Each row comes from the steps of one walk. Every step used is in the known rows, and no mark comes twice. Write the walk behind each row, first mark first.
Known rows:
d r w: -9,-4,-19,40,3,12,3,37,8,44,58,2,42,35,-6,-16,15,34,1,15,-57,28,-1,-7,34,-39,28,-2,-12,-36,22,-10,9,-4,-2,-15,21,4,-35,-12,-26,12,59,12,0,-16,-37,23,14,6,21,-9
v g w n: 19,-1,-2,12,14,6,-12,25,-17,31,38,15,14,12,0,-15,4,-15,3,3,-28,-9,-31,15,34,8,26,-2,12,-22,43,8,32,13,-16,-26,18,42,-11,-12,4,44,28,0,15,5,-13,39,-25,5,8,0
g l h w r: -19,12,17,12,-17,28,19,20,9,41,48,35,9,10,-14,20,17,-11,-1,-10,-42,15,0,-10,9,-65,4,-5,-35,-8,31,1,54,2,-52,-8,-26,28,4,4,-28,1,-34,-3,-72,-14,18,17,16,26,9,-33
w n l h: -2,-4,-11,-11,45,29,7,28,34,29,-3,23,4,33,-11,-11,-6,-28,16,34,-22,20,-14,16,23,-23,-15,-5,2,7,18,7,36,12,-4,40,13,-3,14,-32,23,9,-1,41,-11,8,10,14,-18,23,-31,-13
v g l: -10,-17,-19,32,-37,35,-5,13,-72,24,26,9,19,-1,-3,-11,28,-20,10,12,10,-8,-2,1,18,-46,19,-9,10,-11,30,-3,45,2,-15,-62,-17,17,10,0,-13,-2,23,30,36,11,-48,32,6,26,26,3
r w n l h v: 21,5,-14,-21,29,-5,-3,18,54,17,1,19,4,0,-34,-26,7,-3,23,11,-76,35,-9,29,12,-24,-2,-4,-18,21,7,22,25,18,-5,51,6,7,-5,5,17,-12,9,45,-18,-16,9,2,-17,16,-7,-38
n l: -29,-18,-22,16,2,31,-8,12,7,21,8,5,13,8,-7,2,-11,-10,1,26,-10,38,13,-2,4,-33,-2,-10,14,2,15,17,33,8,13,-19,10,-2,4,-31,1,4,51,51,8,23,-22,21,-2,2,-13,-17
v g l n: -9,-39,-11,9,-53,41,5,27,-51,41,37,15,-6,-27,1,-34,22,-17,22,5,13,11,-11,-5,12,-57,16,3,0,-21,38,-25,61,34,-26,-47,-25,2,36,10,-10,-2,-20,48,33,4,-54,26,-10,35,14,7
d r w n l: 7,-1,-13,3,29,9,10,45,70,72,26,9,19,10,-14,-34,-8,6,25,32,-52,31,-21,0,31,-13,17,-16,9,-30,21,11,16,6,23,21,21,-11,-36,-17,23,-2,48,50,1,-18,-12,10,18,-3,-30,-14
h v g: 10,-18,-18,30,-13,19,-28,-13,-77,-29,26,19,7,4,-19,-11,9,1,-2,11,-20,23,-2,6,14,-36,7,7,5,1,14,16,31,15,-23,-43,-10,36,18,10,-3,-5,41,-25,7,11,-30,31,-24,6,30,-18
l g w n: 9,15,-8,13,21,5,-4,0,7,16,46,12,-4,20,-18,12,14,15,21,-7,-29,-13,-29,6,26,-24,24,2,13,9,38,7,23,-3,-9,-32,40,17,-26,-37,5,42,19,20,17,0,-9,20,-42,-1,-2,-4
h w n l: -20,0,-4,-22,20,6,-10,16,47,53,14,26,10,-8,-7,15,-35,-19,-13,4,-52,27,-19,10,-2,-19,-16,2,16,13,29,24,44,19,3,4,4,-2,-13,-16,29,6,44,17,-20,5,15,9,-19,-10,-31,-36
g l h v: 0,-4,-17,12,-18,30,7,-12,-18,-21,8,39,4,23,-22,1,24,-6,21,20,-21,18,-1,11,15,-63,9,-4,-25,32,18,-9,35,-11,-42,-11,-17,-3,-6,5,-19,-29,-6,33,-7,5,-29,16,-8,35,34,-27
n l h v g: 29,-25,-9,22,18,28,-19,13,-71,-30,-9,11,3,19,-14,-14,35,-21,-1,40,-34,33,11,12,12,-43,-13,0,-14,20,6,10,26,17,-26,14,-18,18,59,11,21,-32,-3,10,-25,6,-8,23,-20,10,7,-13
n l h v: 8,-13,-14,12,19,21,-14,-3,-6,-28,-6,29,2,22,-18,-2,8,-13,7,39,-37,43,12,6,13,-44,-12,0,-16,36,5,10,20,0,-13,18,-6,3,18,-7,3,-21,7,35,-27,11,0,16,-19,7,4,-27
n l g: -16,-12,-19,35,10,30,-7,0,-32,12,12,-7,-7,20,-13,16,14,10,9,24,-15,21,14,-6,14,-54,-2,-7,11,23,21,12,21,7,20,-25,13,-10,25,-33,13,-6,27,48,16,17,-19,12,-27,-12,-11,2
h w: -40,-1,-13,19,-9,9,-16,11,-8,33,40,24,34,7,-7,23,-12,7,-29,-12,-52,20,0,-6,-9,-43,-1,18,7,5,32,8,38,6,-10,-28,3,19,-10,-11,-15,16,52,-14,-16,10,-4,22,-16,-2,10,-32
v g l h: -2,-16,-9,35,-17,43,1,25,-83,19,22,9,31,24,4,-8,58,-26,9,20,-7,-13,4,7,22,-50,7,1,-10,-8,28,-18,45,7,-34,-20,-19,10,35,3,-13,-7,-24,23,10,11,-34,30,-3,46,29,5
n l h w r: -11,0,17,11,21,20,-2,29,15,38,31,21,1,9,-9,17,-3,-21,-22,8,-61,43,15,-9,-2,-47,-12,-10,-32,-9,17,14,42,12,-27,24,-8,24,34,-7,-1,-5,-14,-6,-90,-12,45,11,2,8,-24,-31
d r w n: 8,6,-14,3,15,6,16,38,46,68,56,18,31,29,-19,-24,-6,20,12,11,-51,17,-29,2,41,-23,27,0,0,-40,32,-2,18,-5,0,-1,27,7,-54,-13,1,19,50,9,11,-23,-22,11,6,13,-6,-18
p h w n: -32,9,-17,-9,25,4,12,34,39,50,48,51,10,21,-14,13,-22,1,-24,-31,-53,19,-31,51,20,-2,1,22,36,7,38,23,53,0,-7,28,-7,11,-24,-19,30,12,43,4,-10,10,12,8,-12,-15,-11,-43
f r w n: 14,24,9,-8,1,-2,5,23,42,51,60,5,33,-17,-16,0,-6,-19,21,-6,-65,24,8,14,26,-11,-5,14,3,-30,25,14,25,13,7,17,27,36,-42,-8,-17,51,49,8,1,-3,-31,-8,4,29,-5,-9
u g l: -27,-35,-31,42,-36,27,7,-8,-41,41,32,29,16,12,-20,-16,14,16,10,17,39,-2,16,-12,9,-72,-2,-2,-18,8,26,13,63,-3,17,-58,6,0,-16,-38,-40,-7,8,33,39,28,-36,40,6,44,18,-15
n l g w: 0,-4,-14,36,24,16,-21,6,-19,7,18,-12,3,10,-1,23,20,15,3,22,-37,16,10,-3,14,-30,19,-16,8,21,25,1,19,-12,13,-26,30,0,4,-36,5,12,27,56,3,13,-12,25,-23,-24,-5,3
g v: -34,-1,-24,33,-4,31,11,-12,14,-1,36,46,17,7,4,-10,-7,-15,-4,10,-21,24,-1,-5,9,-26,9,7,-6,-6,39,9,44,-17,-28,-49,9,25,-37,-31,-23,31,45,33,2,22,-39,47,-3,25,7,-8
r w n: -21,13,-20,-4,-7,2,2,22,44,59,48,11,22,-1,-22,-23,-9,14,10,-10,-58,13,-17,21,16,-21,11,5,0,-25,33,21,38,18,8,-7,23,19,-45,-13,-14,37,51,23,27,-2,-17,9,-13,26,-3,-23
w r: -24,3,-6,20,-16,34,7,9,7,24,61,24,-8,8,-17,3,-20,4,6,7,-4,35,5,-9,18,-42,13,-6,-18,-42,15,23,39,3,-17,-43,9,43,-13,-30,-27,37,33,-13,-21,12,-4,17,5,18,-7,-21
r w n l g k: 17,26,-15,-8,22,-12,-17,21,38,66,22,-20,7,19,-33,-28,-1,12,34,25,-88,-5,-10,24,19,-26,3,-9,13,19,23,-11,15,21,36,1,22,-6,-9,-22,15,18,26,63,31,-22,-7,-6,-17,-13,-4,5
w r d: -45,14,3,34,-28,42,9,-5,21,44,64,11,2,18,-20,1,-34,16,-10,15,12,38,2,-22,33,-65,11,-1,-24,-39,36,29,18,-2,-13,-48,18,36,-8,-21,-13,21,70,-32,-22,14,7,20,20,20,17,-18

Write each row's walk:
-22,-11,-7,13,26,13,-13,34,-2,30,6,16,31,25,-3,20,10,-16,-32,18,-72,33,11,2,-3,-44,-21,6,-11,28,24,2,36,11,-14,30,2,0,31,-8,6,-7,8,14,-52,0,21,14,-14,6,-5,-28	n l h w
-15,-20,-28,35,-1,-4,-18,-3,-39,45,48,7,18,47,-23,-30,-16,23,4,45,-12,7,17,5,16,-50,-10,11,-14,12,15,-12,41,8,20,-40,23,23,-9,-39,-35,22,31,1,25,16,-12,31,-9,24,35,-8	u g k
13,-20,-14,27,-45,24,-11,-14,-72,-11,14,28,1,-17,-21,-7,25,-8,18,17,-2,4,-9,4,9,-51,15,-3,10,12,22,3,35,5,-25,-62,-29,17,5,21,-9,-25,30,19,26,11,-45,32,-3,14,34,-14	h v g l
-10,9,0,10,34,10,12,-15,37,22,12,48,-9,-14,-3,1,0,-23,-7,-6,-61,12,-11,-7,-8,-25,-17,6,12,44,52,29,47,1,-14,-18,4,4,-12,-19,35,4,22,40,-29,0,-1,29,-26,-10,-44,-15	h w n l g v
-14,-1,-14,-11,16,26,6,11,46,38,4,24,-2,6,-12,-8,-33,-25,22,25,-8,23,-19,12,19,-16,-9,-11,18,-2,22,20,32,13,15,2,14,1,-17,-35,18,13,41,54,13,20,-4,9,-13,2,-33,-22	w n l
46,-19,3,-1,21,-2,-22,7,-3,-6,0,25,-12,-16,-15,-20,-2,-23,16,20,-36,21,-25,13,19,11,13,-17,13,11,22,14,28,10,-6,-11,6,29,-3,1,31,-3,34,26,4,-1,-3,33,-31,-22,1,-15	h v g w n l
34,0,1,-13,48,1,-5,10,51,-12,-5,34,-12,6,-18,-4,-2,-20,24,25,-50,29,-24,21,20,-2,7,-17,-11,33,13,3,22,-6,-19,42,21,14,-16,-14,20,0,-2,43,-33,-2,22,23,-25,-4,-2,-22	g w n l h v
-10,12,-3,-13,31,3,-4,24,21,44,35,35,24,35,-14,16,-8,-11,-17,-14,-66,6,-22,19,11,-33,-18,24,-9,14,35,4,44,15,-32,26,10,17,-4,-5,12,21,-8,-19,-40,-5,22,12,-28,31,-14,-37	l h w n
-9,8,-3,3,29,3,-10,3,4,39,12,14,-3,10,-23,24,-4,1,-5,-3,-57,8,-12,-4,3,-38,-19,8,19,36,31,22,35,19,12,-8,5,-9,8,-21,40,-7,21,18,-13,1,14,-1,-36,-14,-41,-23	h w n l g
3,14,-20,5,20,4,-5,13,27,51,27,-11,-3,-2,-26,-6,9,14,26,1,-58,5,-2,10,17,-35,7,-2,10,10,27,31,27,27,34,3,17,-4,-2,-25,19,8,26,60,23,-5,-11,5,-21,-3,-28,-12	r w n l g
5,2,8,-1,3,14,3,33,-42,48,29,30,21,16,-8,-5,34,-30,-7,-9,-50,-23,-27,19,16,-38,-4,15,-1,6,51,-9,60,19,-37,7,-22,18,23,20,16,-3,-35,-7,-19,-16,1,20,-11,36,6,-14	v g l h w n
12,-30,-21,38,-13,20,11,-17,-50,-5,19,43,2,22,-35,-16,35,13,16,23,17,8,18,1,20,-86,-15,7,-49,43,11,14,52,-5,-15,-21,-13,5,4,-10,-33,-34,-33,11,-3,17,-21,31,-7,53,35,-30	u g l h v
-6,-13,0,8,6,8,19,14,-4,69,31,46,13,22,-25,-8,23,0,-3,-9,-16,-19,-8,1,11,-67,-21,17,-29,32,41,6,74,7,-13,6,-6,6,-3,-11,-12,-10,-44,-2,-21,0,16,29,-9,55,-3,-32	u g l h w n
41,-13,-9,12,20,5,-39,11,-65,-15,-7,5,12,36,-17,-27,12,-25,14,61,-71,19,5,34,19,-32,-11,1,-8,34,-2,-26,21,18,-19,20,-18,10,56,15,11,-21,-1,13,-18,-14,-4,18,-18,-4,39,1	n l h v g k
0,4,-14,4,25,25,1,-2,7,26,17,9,-17,17,-30,3,-4,-3,26,23,-11,5,-13,-1,21,-34,-10,-1,13,23,24,23,22,10,15,-13,13,-10,5,-42,33,3,17,44,17,17,-9,3,-30,-6,-39,-4	w n l g
-18,7,5,-20,2,18,14,19,26,53,28,44,23,18,-13,8,11,-25,2,-10,-47,-11,-28,11,8,-44,-8,7,-5,19,38,-7,54,5,-35,10,-11,0,-16,5,-3,5,-23,17,-24,-9,3,10,-11,33,3,-29	g l h w n
6,-27,-9,17,27,-1,-6,12,34,52,19,26,1,5,-7,-18,-15,5,11,24,6,14,-4,1,16,-10,-1,-13,-11,12,26,29,49,1,35,-13,37,19,-23,-55,5,17,14,43,13,19,10,45,-8,8,-18,-21	u g w n l
-33,6,18,20,16,27,-5,15,33,49,38,12,11,16,-14,13,-19,-2,-37,17,-44,50,14,-23,10,-68,-15,-4,-38,0,38,12,23,10,-23,22,6,18,42,-3,15,-15,20,-31,-91,-9,56,15,17,4,-5,-34	n l h w r d
-9,12,14,51,2,28,0,1,21,32,43,-16,-24,8,-17,20,-6,25,0,19,-4,30,12,-32,28,-56,23,-26,-22,-5,42,21,2,-5,5,-39,32,21,12,-27,9,9,44,13,-35,-3,21,21,8,-26,4,3	n l g w r d
13,-45,-10,1,-63,25,-2,1,-55,3,21,35,-20,-37,-17,-32,22,-10,26,2,8,31,-12,-1,5,-63,18,5,-6,5,24,-17,56,30,-38,-47,-30,7,32,28,-7,-28,-10,34,24,-4,-57,28,-19,22,28,-9	h v g l n
38,-15,-4,-6,34,20,-13,14,-29,-12,-9,31,-3,13,-21,-20,14,-35,13,32,-30,23,-16,24,23,-24,-14,0,-3,24,11,18,32,27,-22,30,-7,18,44,6,40,-22,-14,9,-14,-5,4,18,-31,14,-11,-14	w n l h v g
42,-7,-5,30,13,5,-28,8,-71,-34,26,16,21,18,-7,-5,40,-4,-7,14,-57,15,-2,13,26,-23,23,6,-21,11,15,-15,21,2,-48,-2,5,47,26,15,-13,10,-6,-16,-28,-8,-7,43,-30,9,49,-7	l h v g w
4,-7,-18,24,-8,11,-37,16,-70,29,39,-3,28,38,-4,-25,-3,-8,2,39,-46,-1,-1,18,22,-27,4,15,17,-12,20,-27,25,21,-10,-46,2,25,20,-7,-10,28,45,-7,23,0,-29,22,-12,4,46,9	v g k
50,-3,1,3,29,3,-15,10,-32,-16,27,36,3,21,-15,-10,25,-16,10,3,-50,1,-31,28,28,-5,13,8,-13,12,30,-3,30,3,-45,15,13,43,6,11,10,16,-13,-15,-21,-11,5,37,-39,12,24,-13	l h v g w n
